Each row was made from one small tree. The marks that hang from a mark follow it in brackets, in alphabetical order. Every link used is in the known rows. Write each row's tree.
Known rows
lipo[zutiso[loku[pupe[derutor tofa]] pigas]]: [ 0.90 -1.60 -2.97 -0.88  3.00  0.20  0.39 -2.67 -0.35  2.58 -1.43 -1.93
  3.40  5.71  0.87  1.83 -1.52 -2.37 -0.20 -1.64]
ludez[lipo]: [ 0.09  0.01  0.17  0.19  1.61  0.28  0.49  0.48  0.43  0.29 -0.42  0.11
 -0.44  0.22 -0.04  0.43  0.15 -0.53  0.78  0.00]
govuk[loku[pupe[derutor tofa] zutiso]]: [ 1.31 -1.95 -1.25 -1.20  2.83  0.25  0.39 -3.20 -1.39  2.01 -1.08 -0.55
 -2.56  4.31  0.01  2.89 -0.58 -1.71  1.09 -0.68]
loku[pupe zutiso]: [ 1.26 -1.01 -0.43 -1.70  0.64  0.47 -0.43 -0.27  0.12 -0.21  0.00  0.04
 -1.03  3.98  0.41  0.42 -0.15 -0.21  0.87 -1.33]
lipo[zutiso[loku[pupe[tofa]] pigas]]: [ 1.00 -1.16 -2.54 -0.80  2.66  0.43 -0.13 -1.56  0.15  1.36 -0.68 -1.83
  2.13  5.04  1.38  1.00 -1.55 -1.84  0.73 -1.24]
pigas[zutiso[lipo loku]]: [ 0.87 -1.21 -0.18  1.32  1.55  1.09  0.12 -0.02  0.10  1.60  0.84 -0.53
 -1.13  3.07 -0.01  1.16  0.39 -1.03  2.82  1.21]
ludez[lipo[zutiso[pigas]]]: [ 0.38 -0.45 -0.65 -1.40  2.03  0.45  0.76  0.03  0.07 -0.09  0.43 -0.92
  2.56  1.83  0.85  0.02 -1.14 -1.21 -0.58 -1.06]
sipiv[vizar[ludez]]: [ 1.02 -0.20  0.29  1.53  1.02  0.99  0.06  0.68 -0.22  0.49  0.80  0.73
  1.40 -0.74  0.51  0.69 -1.00  1.26 -0.06  0.94]
ludez[lipo[zutiso[loku[pupe] pigas]]]: [ 1.45 -1.16 -1.70 -1.21  3.84  0.37  0.43  0.05  0.90  0.37 -0.50 -1.29
  2.42  5.19  1.34  0.70 -1.23 -1.85  1.22 -1.11]
vizar[ludez[lipo[zutiso[loku[pupe] pigas]]] sipiv]: [ 2.58 -1.10 -2.25 -2.56  4.73  0.36  1.22  0.80  0.06  1.24  1.05  0.35
  2.71  7.11  0.78  1.53 -1.77 -0.93  2.02 -0.26]
govuk[loku[pupe[derutor tofa] zutiso[pigas]]]: [ 1.28 -2.22 -2.01 -2.46  2.48  0.41  0.46 -3.15 -1.02  2.35 -0.79 -0.83
 -1.16  4.85  0.83  2.67 -0.57 -2.03  0.83 -1.88]
vizar[ludez[lipo[zutiso[loku]]]]: [ 1.54 -0.35 -0.36  0.71  3.65  0.59  0.54  0.62  0.74  0.00  0.18  0.02
  1.47  3.00  0.31  0.73 -2.14 -0.10  1.31  1.13]
sipiv[vizar[ludez[lipo[zutiso[loku]]]]]: [ 1.91 -0.78 -0.03  2.29  4.56  1.22  0.45  0.55  0.29  0.29  0.12 -0.18
  2.91  1.97  0.74  1.06 -2.59  0.49  1.00  1.79]
loku[pupe]: [ 0.58 -0.32 -0.62 -0.85  0.88 -0.03 -0.06  0.12  0.14  0.15 -0.07 -0.11
 -0.49  1.80  0.36  0.54  0.33 -0.87  0.38 -0.68]
sipiv[vizar[ludez[lipo[zutiso[loku[pupe] pigas]]]]]: [ 2.48 -1.37 -1.41  0.25  4.88  1.34  0.51  0.77  0.67  0.86  0.36 -0.54
  3.79  4.38  1.86  1.39 -2.18 -0.72  1.18 -0.13]
pupe[derutor loku[zutiso[pigas]] tofa]: [ 0.11 -2.30 -1.28 -1.29  0.62  0.87 -0.06 -3.95 -1.42  3.57 -1.86  0.02
  3.21  2.91  0.27  1.57 -1.09 -1.70  0.65 -2.57]
ludez[lipo[zutiso[loku[pupe[derutor tofa]] pigas]]]: [ 1.00 -1.58 -2.84 -0.86  4.62  0.47  0.91 -2.14  0.06  2.88 -1.90 -1.87
  2.94  5.94  0.86  2.24 -1.36 -2.93  0.57 -1.63]
govuk[loku[zutiso]]: [ 1.17 -1.18  0.52 -0.90  1.31  0.18 -0.05 -1.06 -0.74 -0.66  0.38  0.18
 -2.41  1.70  0.22  0.73 -0.84  0.19  1.40  0.67]
ludez[lipo[zutiso[loku[pupe[tofa]] pigas]]]: [ 1.09 -1.13 -2.45 -0.57  4.30  0.65  0.32 -0.97  0.60  1.72 -1.11 -1.74
  1.63  5.18  1.35  1.45 -1.44 -2.38  1.50 -1.33]
pigas[zutiso]: [ 0.27 -0.17  0.40 -0.56  0.85  0.57  0.36  0.32 -1.24  0.74  0.58 -0.50
 -0.39  1.68 -0.13  0.53  0.70  0.41  0.36  0.67]
pigas[zutiso[lipo loku[pupe[derutor]]]]: [ 1.34 -2.02 -1.26  0.45  2.84  0.86  0.62 -0.99 -0.26  2.95  0.02 -0.79
 -0.38  5.62 -0.21  2.57  0.88 -2.38  2.16 -0.01]

Which tree is each row?
[ 0.88 -1.31 -1.77  0.12  3.46  0.59  0.47 -1.90 -1.27  3.75 -1.77 -1.41
 -0.07  5.83 -0.14  2.77  0.49 -1.29  1.51  0.08]	pigas[zutiso[loku[pupe[derutor tofa]]]]
[ 0.61 -1.11 -2.17  0.65  2.62  0.05  0.10 -2.21 -0.03  2.95 -2.33 -0.89
  0.33  4.10  0.01  2.28 -0.23 -1.65  1.16 -0.62]	zutiso[loku[pupe[derutor tofa]]]
[ 1.33 -1.67 -0.64 -0.80  0.43  1.03 -0.36 -0.51  0.96  0.34  1.12  0.22
 -2.02  3.83  0.35  0.98  0.01 -1.83  1.83 -1.55]	loku[pupe zutiso[lipo]]
[ 1.38 -0.42  0.30  1.25  3.53  1.28  0.74  0.63 -0.40  0.01  0.96  0.07
  2.53  0.37  0.53  0.90 -2.20  0.25 -0.37  1.10]	sipiv[vizar[ludez[lipo[zutiso]]]]
[ 0.23 -3.00 -1.47 -0.40  0.54  1.45 -0.02 -4.15 -0.68  4.12 -0.70  0.17
  2.20  2.67  0.16  2.16 -0.95 -3.26  1.63 -2.78]	pupe[derutor loku[zutiso[lipo pigas]] tofa]
[ 0.60 -3.03 -0.76 -0.97  0.04  1.15  0.08 -3.04 -0.38  2.78 -0.08  0.58
  2.89  2.62  0.17  1.40 -0.80 -2.78  1.36 -2.49]	pupe[derutor loku[zutiso[lipo pigas]]]
[ 0.96 -1.28 -0.78 -0.81  2.74 -0.58  0.86 -1.65 -1.25  0.99 -0.48 -0.31
 -1.26  2.10 -0.14  2.23  0.12 -1.85  0.40  0.15]	govuk[loku[pupe[derutor]]]
[ 0.89 -0.85 -1.05 -0.36  3.06  0.40  0.45 -0.02  0.75  0.17 -0.43 -1.15
  3.00  3.53  1.03  0.16 -1.59 -1.03  0.81 -0.26]	ludez[lipo[zutiso[loku pigas]]]
[ 1.24 -2.11 -1.07 -0.97  0.74  0.83  0.16 -1.61  0.45  1.57  0.36  0.06
 -0.77  4.46 -0.16  1.84  0.04 -2.31  0.90 -1.94]	loku[pupe[derutor] zutiso[lipo]]
[ 0.91 -2.37 -2.55 -1.52  0.72  1.31  0.14 -2.69  0.57  3.25  0.03 -0.58
 -0.09  5.08  0.70  2.37 -0.13 -3.25  0.92 -3.32]	loku[pupe[derutor tofa] zutiso[lipo pigas]]
[ 1.51 -0.39 -1.21 -2.69  2.95  0.41  1.56  0.76 -0.71  0.77  2.01  0.71
  2.92  3.68  0.30  0.82 -1.67 -0.33  0.21 -0.22]	vizar[ludez[lipo[zutiso[pigas]]] sipiv]
[ 0.10 -0.78 -1.85 -0.34  1.69  0.07  0.41 -2.17 -0.65  2.69 -1.47 -0.67
  0.05  2.55 -0.20  2.13  0.21 -1.85 -0.23 -1.39]	loku[pupe[derutor tofa]]
[ 0.49 -2.31 -0.48 -1.83  0.13  0.55  0.09 -2.78 -1.15  2.21 -1.22  0.41
  3.92  2.89  0.25  0.86 -0.90 -1.20  0.36 -2.24]	pupe[derutor loku[zutiso[pigas]]]
[ 1.22  0.07 -0.45 -1.09  2.50  0.26  1.23  1.20 -0.32  1.24  1.20  1.81
 -0.12  2.12 -0.57  1.27 -0.35  0.40  1.54  0.73]	vizar[ludez[lipo] sipiv]
[ 1.27 -1.62 -2.25 -1.59  2.63 -0.12  0.49 -1.52 -0.01  1.20 -0.83 -1.53
  4.08  5.63  0.87  1.07 -1.25 -1.81 -0.50 -1.43]	lipo[zutiso[loku[pupe[derutor]] pigas]]
[ 1.35 -1.94 -1.38 -2.11 -0.06  1.21 -0.27 -0.46  1.28  0.70  1.40 -0.05
 -0.63  4.40  1.21  0.74  0.03 -2.23  1.60 -2.75]	loku[pupe zutiso[lipo pigas]]
[ 0.97 -1.29 -2.14  0.46  5.16  0.31  0.75 -2.22 -0.29  2.48 -2.14 -1.58
  1.45  5.30 -0.01  2.51 -1.41 -2.60  0.85 -0.41]	ludez[lipo[zutiso[loku[pupe[derutor tofa]]]]]
[ 1.18 -1.39 -1.25  1.12  1.67  0.51 -0.30 -0.15  1.56  1.03  0.22 -0.18
 -1.22  3.23  0.44  1.21  0.04 -2.31  2.81 -0.30]	zutiso[lipo loku[pupe]]
[-0.54 -1.39 -0.77  0.89  1.44  0.19  0.24 -3.58 -1.71  3.55 -2.15  0.03
  2.16  0.11 -0.67  1.90 -0.57 -2.02  0.45 -0.83]	pupe[derutor loku tofa]
[ 1.20 -1.66 -1.99 -0.11  1.20  0.67 -0.24 -0.15  1.88  1.36  0.51 -0.47
  0.36  3.71  1.26  1.02  0.05 -2.56  2.55 -1.42]	zutiso[lipo loku[pupe] pigas]
